Every row comes from one small tree of marks. The marks that hang from a mark follow it in brackets, in alphabetical order. Every link used is in the known rows. Which tree was each row made from?
Known rows
E{Q Y}: [  8.4, -44.3,  -4.7,  -3.3,  13.7,  -3.1,  -0.8,   8.1,  20.8,  12.0,
   4.8,  -6.6,   7.6,   2.7,   2.3,   8.2, -43.4,  22.3]
V{Z{W}}: [  7.5,  34.6, -21.3, -13.0, -49.7, -24.0,   6.5,  19.4,  19.5,  -5.1,
  13.2, -14.5, -21.0,   0.0,  17.8,  38.6,  31.2,  -6.0]
Q{E{Y}}: [  1.5, -20.5,   4.5,  -3.3, -12.4, -11.7,  -1.0,   8.9,  -4.8,  14.4,
  16.3,  -9.0, -14.1,   1.4,   4.7,  -7.5,  -8.9,   6.6]
V{J Z{W Y{E M}}}: [  8.3,  83.4,   7.6,  15.8, -25.5,  16.0,   9.6, -20.5,  14.7,  -8.3,
  -3.0,  15.7, -36.0,   7.7,  -5.0,  35.0,  44.6, -49.1]
W{Z}: [-22.0, -41.6, -13.6,  -6.3, -36.3, -16.7, -16.6,  31.2, -12.6, -22.1,
   4.2, -18.1,   6.0,  -3.9,   8.8, -55.6, -15.9,  24.5]
J{V}: [ -5.1, -38.7, -29.5,  -7.5, -31.4, -17.1, -18.4,  25.2,  -0.1, -15.6,
  -5.4, -19.4,   1.6, -17.2,  12.2, -25.7,   0.0,  20.6]
W{Z{Y{E M}}}: [ -5.3, -12.0,  12.1,  12.4,  -3.1,  29.1, -13.9,  -1.9, -16.2, -29.9,
   0.2,  13.7,  14.3,  13.1,  -1.4, -51.1, -26.5, -12.0]
W{Z{Y{E{N Q} M}}}: [ -9.8, -25.2,  17.4,   7.8,  54.1,  12.8,  -1.9, -11.4, -19.2,  14.2,
  -6.1,   7.5,  35.7,   1.5, -16.8, -16.8, -22.3,  10.2]
W{Z{Y{E{N} M}}}: [-18.7,  -1.6,  21.2,   6.9,  16.2,  12.6,  -5.4,  -9.0, -29.8,  -8.8,
  -1.9,   8.3,  37.4,   2.8,  -9.3, -37.8,  -4.8,  -2.3]
Y{M}: [ -9.5,  -8.1, -15.2,  -3.5, -18.0, -12.5, -24.1,  12.1, -21.1,  -7.6,
   2.1,  -0.2,  -2.7,  -1.2,  -1.1, -33.5, -12.3,  17.3]
E{N Q}: [-17.0, -40.0, -14.3, -15.6,  19.3, -49.3,  -2.3,   9.0, -17.0,  27.8,
   1.0, -16.2,  13.2, -17.7,  -6.7,   3.1, -15.2,  52.7]
V{J Z{Y}}: [ -1.2,  17.3,   7.6, -18.6, -26.6,  -7.4,  10.6,   6.7,  -0.7,  10.1,
  -7.3,  -0.1, -59.5,  -1.3,  -1.0,  -9.7,  32.2,  -7.1]
W{Z{Y}}: [ -9.2, -28.1,  -3.4, -11.3, -14.6,   1.5,  -9.3,  16.8,  -5.0, -18.4,
   0.7,   1.1, -18.0,   8.2,  11.8, -60.8, -21.7,  13.1]
W{Z{Y{E{Q}}}}: [ -0.5, -52.2,   1.1,   5.0,  18.1,  14.3,  -0.8,   1.4,   3.9, -13.3,
   2.7,   2.8,   7.4,   6.4,   0.2, -26.7, -47.1,  13.3]
Z{W Y{E{N Q}}}: [  1.6,  19.7,  -8.2,   6.8,  28.4, -13.2,  13.9, -22.1,  16.6,   5.2,
   8.4,   8.6,  10.0,   0.7,   5.3,  50.8, -16.8,   7.9]
V{J Z{W Y{M}}}: [  9.8,  85.7,  -1.8,  -0.8, -24.0,   6.8,   4.0,  -5.6,  17.6,   9.4,
  -7.6,  13.3, -63.7,   8.3,  -1.8,  23.2,  56.5, -33.6]
J{V{Z{W Y}}}: [ 27.3,  42.0, -21.9, -11.9, -23.9,   9.2,   8.5,  11.3,  41.0,  -3.9,
  -3.9,  -4.4, -34.9,   2.2,  26.2,  35.9,  43.3, -24.1]
J{V{Z{W}}}: [ 15.6,  25.8, -29.9,  -7.6, -44.1, -11.5,   2.0,  22.8,  33.5,  -7.1,
  -0.6, -24.1, -13.3, -10.7,  21.2,  41.2,  49.1, -12.9]

Write each row's tree
[  1.3,  34.0,  21.3,   5.5, -15.0,  18.3,   4.8, -13.5, -12.5,  -1.0,
  -8.7,  12.7, -28.9,   3.5, -16.1,  -2.0,  28.5, -34.1]
V{J Z{Y{E M}}}
[ -4.2, -33.0,   5.9,  -7.0,  31.4, -19.2,   8.9,  -0.1,   8.4,  31.5,
   2.0, -11.8,  30.6,  -7.4,  -5.2,  21.2, -20.3,  29.6]
E{N Q Y}
[ -1.0, -30.8, -10.6,  13.4,  15.2,  -2.4, -16.7,  -4.5, -13.2,  -3.3,
   2.8,   1.2,  21.3,  -2.2, -12.4,   0.5, -35.9,  16.3]
Y{E{Q} M}
[-14.1, -41.1,  12.3,   0.7,  37.6,  -1.0,   8.7,  -5.8,  -7.8,   6.4,
  -0.6,  -1.6,  29.9,  -3.8,  -7.6, -14.4, -28.4,  21.5]
W{Z{Y{E{N Q}}}}
[-9.5,  2.7, 15.0,  0.1, 14.6, -5.9, -4.0, -3.2, -9.6, 15.0,  0.0, -0.2,
 38.1, -1.3, -7.0, -4.1,  3.3,  5.5]
E{N Y{M}}
[-15.6,  26.4,  28.1,  -7.9, -10.6, -12.2,  25.3, -12.8, -15.9,  11.6,
  -5.9,  -1.4, -10.6, -10.9, -13.2,  17.6,  41.7, -12.0]
V{J Z{Y{E{N}}}}
[  5.6,  62.4,   4.2,   8.2, -41.4,   2.8,  19.3, -12.1,  25.1, -15.0,
   2.9,   6.4, -41.0,   2.8,   4.5,  41.9,  39.8, -38.4]
V{J Z{W Y{E}}}
[  5.9,   1.5,   8.3,   5.3,   2.6,   1.8, -10.4,   1.2, -13.1,  22.5,
  10.3,   0.6, -12.2,   5.6,  -4.7, -12.4,   4.7,   0.9]
Q{E{Y{M}}}
[ -1.6,  62.2,   0.9,  13.8,   8.9,   2.9,   0.5, -26.1,  -2.8, -11.8,
   6.3,  18.9,  18.2,   5.8,   3.8,  26.6,   9.8, -13.7]
Z{W Y{E{N} M}}
[ 21.4,  -9.3,   2.8,  -7.2, -15.0,  22.8,  11.7,   6.3,  11.3, -14.4,
  -4.9,  -6.1,  -2.3,  -2.4,  11.5,  11.7,  17.8, -22.6]
J{V{Z{Y{E}}}}
[-12.9, -23.8,   0.9,   7.7,  33.7, -19.5,  -6.6, -11.4, -26.9,  15.8,
   0.4,  -3.5,  44.1, -13.2, -20.6,  12.4, -19.7,  25.8]
Y{E{N Q} M}
[-17.2, -41.8,  -3.6,   0.2,  17.0, -32.6,   4.0,  -5.1, -16.9,   9.8,
   6.4, -13.6,  41.1, -17.2,  -9.6,  16.6, -26.1,  35.4]
Y{E{N Q}}
[ 24.9,  12.6,  -2.9, -15.9,   1.5,  22.6,  -4.4,  10.7,   2.7,  10.2,
 -15.1,   1.6, -27.3,   2.1,   5.7,  -7.1,  35.9, -21.8]
J{V{Z{Y{M}}}}
[ -6.1,  51.3, -16.6,  -3.7, -58.8, -28.4,   7.5,  12.2,  19.2,   0.3,
   1.5, -15.4, -41.8,  -9.5,   3.6,  35.1,  53.8, -13.8]
V{J Z{W}}
[  7.5,  33.2, -14.4,   9.7, -25.7,   4.2,   2.0, -11.1,  19.5, -36.3,
  15.3,  14.7,  -9.1,  11.5,  20.1,  17.3, -19.5, -12.0]
Z{W Y{E}}
[ -5.5,  -7.8,   1.6,  -4.1,  -0.6,  16.2, -18.9,  11.9, -13.1,  -9.5,
  -5.4,  10.5, -10.9,  12.8,   1.8, -65.9, -13.6,   1.3]
W{Z{Y{M}}}
[ 17.6,  28.1, -13.5,  19.4,  23.4,  19.4,  -5.2, -22.6,  20.3,  -8.8,
   5.9,  21.8,  -8.5,  14.8,   2.9,  32.7, -28.2,  -9.0]
Z{W Y{E{Q} M}}
[  2.8, -33.8,   6.1,  13.5,  33.3,  28.3, -11.4,  -4.9,  -5.4,  -5.2,
  -4.7,  12.8,   9.6,  11.3,  -9.2, -33.4, -41.8,   1.8]
W{Z{Y{E{Q} M}}}
[-21.4, -20.9,  16.0,   0.9,   2.1,  -0.7,   5.4,  -0.7, -20.3, -16.7,
   3.1,  -1.1,  32.3,  -1.9,   1.5, -34.6, -11.3,   6.7]
W{Z{Y{E{N}}}}
[ -1.9, -13.6,  11.5,  -0.3,  47.9,  -7.7,  -1.7,  -6.6,  -1.3,  38.7,
  -3.3,  -2.0,  36.1,  -3.0, -14.3,  15.8, -15.4,  18.6]
E{N Q Y{M}}
[ 15.0, -19.5,   8.1, -10.8,  38.5,   4.1,  22.7,  -5.7,   7.7,  26.1,
 -10.8, -10.8,  17.1, -13.9,  -3.9,  43.9,  22.0,  -1.8]
J{V{Z{Y{E{N Q}}}}}
[ -9.5, -28.3,   5.9,   4.2, -17.6,  12.8,  -3.0,   5.2,  -6.2, -35.3,
   5.2,   4.2,   9.7,   8.1,   8.7, -47.9, -31.5,  -2.9]
W{Z{Y{E}}}
[ 31.2, -10.6,   1.5,   0.8,  33.2,  37.2,   3.3,  -5.9,  10.8,  14.4,
 -14.6,   2.8,  -2.3,   0.6,  -7.5,  26.5,   8.1, -22.5]
J{V{Z{Y{E{Q} M}}}}
